Known rows, with every step that occurs:
fufa > dipa > badiviz > tusag > tosim: [-0.72  4.33 -1.88  0.23 -0.54  0.38 -2.47  6.15  0.41 -0.23  0.97 -2.23
 -0.13  1.27 -0.81 -1.75 -1.77 -0.92 -0.15 -4.38 -0.21 -3.04 -1.43 -6.56
  1.41]
tosim > badiviz > tusag > dateg: [-1.21  2.15  1.14 -0.12 -0.08  0.80  0.22  2.27 -0.73 -0.51 -0.28 -0.83
  2.08  2.39  1.00  0.38 -2.13  0.59 -0.41  0.13  2.20  1.69 -1.58 -1.77
  3.09]
fufa > badiviz > tusag: [-0.53  2.55 -0.25 -0.12 -0.49 -1.34 -0.39  2.90  0.16  0.53  0.61 -0.03
 -1.53  1.08  0.63 -1.62 -1.74 -0.32 -0.41 -1.04  0.88 -0.93 -1.27 -2.92
  2.57]
tosim > badiviz > tusag > dateg > fufa > meti: [-1.14  0.71  1.02 -0.21  0.39  2.01  1.11  3.68 -0.21  0.17 -0.18 -1.37
  2.35  1.86  2.06  1.20 -3.17 -1.06  0.13  0.76  1.56  2.54 -2.21 -0.51
  1.83]
dateg > tusag > tosim: [-0.16 -1.35  0.36 -0.65 -0.98  2.62 -1.85  1.12 -0.22 -0.69  0.86 -1.69
  0.89  1.00  0.32 -0.20 -1.93  0.85 -1.05  0.81 -1.15 -1.14 -1.66 -1.28
  3.44]
fufa > dateg > tusag > badiviz > tosim: [ 0.44 -0.81  2.91 -0.65 -0.25  0.72 -2.46 -1.85  0.02 -0.83  0.98  1.64
 -1.07  1.77  1.12  0.03 -3.33  0.53 -1.16  1.44 -0.32  0.64 -1.37 -1.96
  1.16]
meti > fufa > dateg > tusag > tosim > badiviz: [-0.37  0.29  0.24 -0.59 -1.55  6.38 -1.36  1.50  0.81 -0.54  0.08  0.32
  1.08  0.44  1.72  0.32 -2.37  0.02 -1.03  2.27  0.30 -0.92 -0.58 -3.36
  3.93]
tusag > tosim > badiviz: [ 0.17  1.04 -2.10  0.01  0.10  3.34 -1.52  5.19  0.25 -0.59  1.09 -1.49
  1.43  0.48 -0.48 -0.08 -1.43  0.16  0.18 -1.77  0.59  1.03 -1.14 -1.87
  2.46]
fufa > dateg > tusag > tosim: [ 0.24 -2.30  1.19 -0.38 -1.12  1.85 -2.13 -0.31  0.03 -0.88  0.76 -0.29
 -0.19  1.24  1.92  0.81 -2.34 -0.11 -0.61  3.26 -0.99 -0.73 -1.31 -2.98
  2.93]
meti > fufa > badiviz: [-0.44  2.70 -1.07 -0.36 -1.23  3.67  0.74  1.35  0.95  0.68 -0.20  1.18
 -2.02 -1.01  0.80 -2.37 -0.57  0.02 -0.84 -0.46  1.01 -2.18  0.40 -1.28
  1.80]
dipa > fufa > dateg > tusag > badiviz: [-0.32 -2.16  1.48 -0.10 -1.37  1.50 -0.34 -1.08 -0.52 -0.84  1.13  2.11
 -0.15  3.90  0.03 -0.24 -2.53 -0.27 -1.08  4.66  0.02 -0.09 -1.47 -0.04
 -1.28]
tosim > badiviz > tusag > dateg > fufa: [-1.06  2.04  1.90  0.01  0.00  1.07  0.88  4.73 -0.58 -0.21 -0.27 -0.83
  2.13  1.22  2.65  0.32 -2.87 -0.75 -0.41  1.14  2.46  2.77 -2.23 -1.56
  2.87]
meti > fufa > dipa > badiviz > tusag > tosim: [-0.96  5.14 -2.06 -0.04 -1.19  3.02 -1.49  6.08  1.17 -0.16  0.32 -1.50
  0.02  0.51  0.35 -2.14 -1.23 -0.22 -0.54 -3.70 -0.07 -3.72 -0.61 -6.38
  2.02]
tosim > badiviz: [-0.36  1.16 -0.87  0.08  0.26  3.10 -0.19  2.19  0.15 -0.01  0.17  0.01
  1.33  0.39 -1.21  0.04 -0.70 -0.36 -0.19 -1.49  1.27  1.19 -0.22 -0.55
  0.96]
dateg > tusag: [-0.63 -1.40  1.44 -0.56 -0.87  1.91 -0.55 -1.56 -0.26 -0.22  0.06 -0.16
  0.77  0.70 -0.15 -0.04 -1.36  0.51 -1.31  0.97 -0.66 -0.85 -0.92 -0.22
  1.81]
dateg > tusag > tosim > badiviz: [-0.43 -0.76 -0.23 -0.63 -0.71  4.87 -1.73  3.17 -0.02 -0.64  1.00 -1.62
  1.84  1.14 -0.57 -0.26 -2.55  0.44 -1.27 -0.52 -0.09 -0.08 -1.86 -2.02
  3.99]
dateg > tusag > badiviz: [-0.49 -1.74  1.70 -1.10 -1.00  1.74 -1.33 -1.19 -0.52 -1.18  0.78  0.83
 -0.13  1.84 -0.60 -0.48 -2.14  1.19 -2.11  1.68 -0.21 -0.39 -1.09  0.52
  0.93]
badiviz > tusag: [-0.40  1.15  0.82 -0.11 -0.08 -2.46 -0.05  1.61 -0.13  0.10  0.28 -0.91
  1.26  1.20  0.99  0.47 -0.65  0.02  0.19  0.39 -0.01  0.15 -0.89 -2.00
  1.74]
meti > fufa > dateg > tusag > badiviz: [-0.31 -1.06  1.85 -1.04 -1.67  3.68 -0.81 -2.39  0.42 -0.80 -0.17  2.40
 -0.63  1.35  1.76  0.09 -2.00  0.41 -1.70  4.43 -0.07 -1.16 -0.04 -1.00
  1.13]
tosim > badiviz > tusag > dateg > fufa > dipa: [-1.27  3.38  1.52  0.10  0.50  1.96  0.63  5.77 -0.35 -0.40 -0.45 -1.29
  2.15  1.28  2.38 -0.63 -3.32 -1.18 -1.11 -0.58  2.94  1.41 -2.58 -2.32
  1.91]
meti > fufa: [-0.23  1.10 -0.25 -0.33 -0.75  2.90  0.91 -0.14  0.72  0.19 -0.69  0.56
  0.44 -0.87  0.81 -0.47  0.42  0.50 -0.40  0.51  0.13 -1.00  0.78  0.11
  0.14]
tusag > dateg > fufa > tosim > badiviz: [-0.07  0.40  2.11  0.49 -0.59  2.30  1.35  4.47 -0.18 -1.14 -0.46 -0.31
  1.03  1.46  4.50 -0.43 -2.79 -0.82 -0.89  0.86  2.53  1.65 -1.59  0.52
  1.89]
tosim > badiviz > tusag: [-0.67  2.26 -0.25 -0.09  0.07  0.93 -0.15  3.92  0.07 -0.02  0.04 -0.79
  2.28  1.64 -0.18  0.47 -1.38 -0.18 -0.12 -1.06  1.17  1.38 -0.99 -2.39
  2.16]

Rows:
[ 0.29  2.83 -0.76  0.72 -0.18  1.19  0.99  3.82  0.52  1.36  1.56  0.65
 -1.10  1.20 -0.74 -3.15 -2.16 -0.56  0.23 -3.50  0.97 -0.19 -1.76 -1.07
 -0.45]  dipa > fufa > badiviz > tosim
[-0.02  1.32 -0.30 -0.13 -0.32 -1.78 -1.34  4.63  0.02 -0.45  0.99 -2.21
  1.21  1.54  1.54  0.30 -1.35  0.47  0.28  0.13 -0.65  0.20 -1.67 -3.30
  3.23]  badiviz > tusag > tosim
[-0.51  2.79 -0.75 -0.13  0.11  3.71  0.45  1.63  0.93 -0.01 -0.93  0.04
  0.28 -0.48  0.62 -1.77 -0.13 -0.37 -1.26 -1.88  0.78 -3.04  0.36 -1.51
 -0.27]  meti > fufa > dipa
[-0.12 -1.46  0.55 -0.36 -0.89  3.73 -2.56  1.51  0.05 -0.95  0.76 -0.33
  0.57  1.49  0.89  0.97 -3.01 -0.69 -0.79  2.16  0.08  0.14 -1.51 -3.39
  3.81]  fufa > dateg > tusag > tosim > badiviz
[-0.22  3.11 -0.05  0.06 -0.78  3.60  0.67  4.74  1.12 -0.72 -0.82 -0.41
  2.33  2.13  2.71 -0.81 -1.00  0.47 -0.85 -1.64  1.16 -0.99  0.20 -2.53
  3.24]  meti > fufa > tosim > badiviz > tusag
[-0.50  3.80 -0.85  0.37 -0.64  0.72 -1.12  8.91  0.60  0.10  1.13 -2.03
 -0.10 -0.03  1.56 -1.67 -2.72 -2.51 -0.17 -2.59  0.36 -1.03 -2.35 -5.43
  0.50]  dateg > fufa > dipa > badiviz > tusag > tosim
[-0.10  1.50 -0.37  1.00 -0.69  1.67  1.15  6.19  0.17 -0.80  0.46 -0.65
  2.64  4.65  0.94 -0.96 -1.78 -0.80 -0.10 -1.00  1.06  0.08 -1.28 -1.35
  0.72]  dipa > fufa > tosim > badiviz > tusag
[ 0.12 -0.03  2.04 -0.90 -0.16  1.31 -1.79 -0.26 -0.01 -0.57  1.30  0.59
  0.25  1.57 -0.11 -1.13 -3.08  1.61 -1.79 -1.36 -0.22  0.62 -1.64 -0.48
  1.60]  dateg > tusag > badiviz > tosim
[-0.20  4.80 -0.89  0.44  0.73  1.76 -1.77  3.58  0.83  0.32  0.70 -0.73
 -1.02 -0.36 -1.73 -2.71 -1.55 -1.12 -0.09 -7.71  0.30 -2.27 -0.80 -5.05
 -0.36]  fufa > dipa > badiviz > tosim
[ 0.13 -1.57 -0.15 -0.09  0.71  1.18  1.25  2.07  0.66  0.66  0.15 -0.78
  0.39 -0.63  1.67  0.92 -1.35 -2.26  0.76  1.29 -0.55  1.60 -0.91  1.71
 -1.68]  dateg > fufa > meti
[-0.33  1.61  1.52  0.37 -0.45  0.99 -0.07  4.09 -0.09 -1.47 -0.41 -1.19
  2.00  3.89  3.18 -0.33 -2.26  0.55 -0.78 -1.47  1.85  0.53 -1.37 -1.82
  4.16]  fufa > tosim > badiviz > tusag > dateg
[-0.29 -1.63 -1.48  0.51  0.17  1.80  1.71  0.55  0.17  0.56  0.60 -0.40
  1.02  2.51 -1.59  0.19 -0.62 -1.01  1.04  0.51 -1.14 -0.30 -0.78  1.89
 -3.19]  dipa > fufa > meti
[-0.28  1.21 -1.28  0.55 -1.05  1.57  1.27  2.86  0.07  0.80  1.08  1.08
 -1.54  1.41 -1.07 -2.66 -1.33 -0.84 -0.14  0.08  0.94 -1.39 -1.15 -0.26
 -1.05]  dipa > fufa > badiviz
[ 0.14 -0.73  0.32  0.84 -0.69  0.30  0.82  0.06 -0.20 -0.01  0.44  1.44
 -0.05  2.13  0.52  0.15 -0.88 -1.48  0.66  3.30  0.08  0.05 -0.78 -0.51
 -2.26]  dipa > fufa > dateg
[ 0.15  0.46  2.25 -0.87 -0.84  3.48 -1.11 -1.87  0.95 -0.59  0.38  2.03
 -0.37  0.83  2.15 -0.48 -2.69  0.64 -1.40  1.73 -0.21 -0.52 -0.54 -2.08
  1.60]  meti > fufa > dateg > tusag > badiviz > tosim
[-0.15  2.32  2.13  0.13 -0.03  0.61  0.76  3.23 -0.01  0.72  0.51  0.23
 -2.20 -1.02  3.89 -2.25 -3.67 -0.52 -0.55 -0.90  2.16  1.81 -2.37 -0.45
  1.85]  tusag > dateg > fufa > badiviz > tosim
[ 0.09  2.52 -0.18 -0.02 -0.85 -0.59  0.01  7.91  0.65  0.71  1.36 -1.14
 -1.19 -0.02  3.35 -1.73 -3.07 -1.83 -0.15  0.81  1.10  0.77 -2.76 -2.85
  2.75]  dateg > fufa > badiviz > tusag > tosim
[-0.49  3.62  1.58  0.43  0.03  2.09 -0.05  4.18  0.07  0.34  0.31 -0.52
 -1.17 -0.53  2.45 -2.25 -3.43 -1.32 -0.77 -4.02  1.79 -0.07 -2.03 -2.60
  0.22]  tusag > dateg > fufa > dipa > badiviz > tosim
[-1.23  4.22 -0.84  0.28 -0.30  0.06 -1.53  4.07  0.32 -0.02  0.25 -1.10
 -0.31  0.92 -1.17 -1.67 -1.23 -0.94 -0.41 -4.31  0.37 -3.01 -0.82 -5.80
  0.01]  fufa > dipa > badiviz > tusag
[-1.19  3.35  0.73 -0.48 -1.54  1.87  0.85  1.40  0.29  0.26 -0.48  0.52
 -1.36  0.43  2.81 -2.00 -1.83  1.16 -1.03  0.46  1.67 -1.60 -0.89 -2.05
  3.58]  meti > fufa > badiviz > tusag > dateg
[ 0.09 -0.49  2.52  0.38 -0.92  0.81  1.22  2.71 -0.37 -0.98 -0.48 -0.24
 -0.02  0.84  5.54 -0.56 -2.43 -0.46 -0.73  1.87  1.55  1.07 -1.52  1.05
  1.39]  tusag > dateg > fufa > tosim
[-0.27 -2.25  2.50 -0.40 -1.11  1.32 -1.26 -2.99 -0.21 -0.54 -0.02  0.90
 -0.36  0.88  1.37  0.99 -1.94 -0.65 -0.80  3.41 -0.36 -0.69 -0.74 -1.75
  1.56]  fufa > dateg > tusag
[-0.27 -1.34  0.03  0.30 -1.50  4.67 -0.54  2.96 -0.09 -0.57  1.37  0.03
  1.52  3.11  0.05  0.01 -2.99 -1.02 -0.34  2.77  0.13 -0.04 -2.12 -2.23
  1.27]  dipa > fufa > dateg > tusag > tosim > badiviz
[-1.08  2.54 -0.33  0.17 -1.41 -1.25 -1.15  2.66  0.16  0.35  0.50 -0.49
 -0.68  1.15 -0.88 -0.40 -0.74 -0.35  0.47 -1.86 -0.30 -0.94 -0.30 -5.01
  0.69]  dipa > badiviz > tusag
[ 0.53  0.81  0.52  0.50 -0.32  2.81  1.09  6.78  0.69 -0.53 -0.01 -0.30
  1.24  0.72  3.43 -0.68 -2.04 -2.10 -0.41 -0.40  1.77  1.66 -0.79 -0.37
  1.08]  dateg > fufa > tosim > badiviz
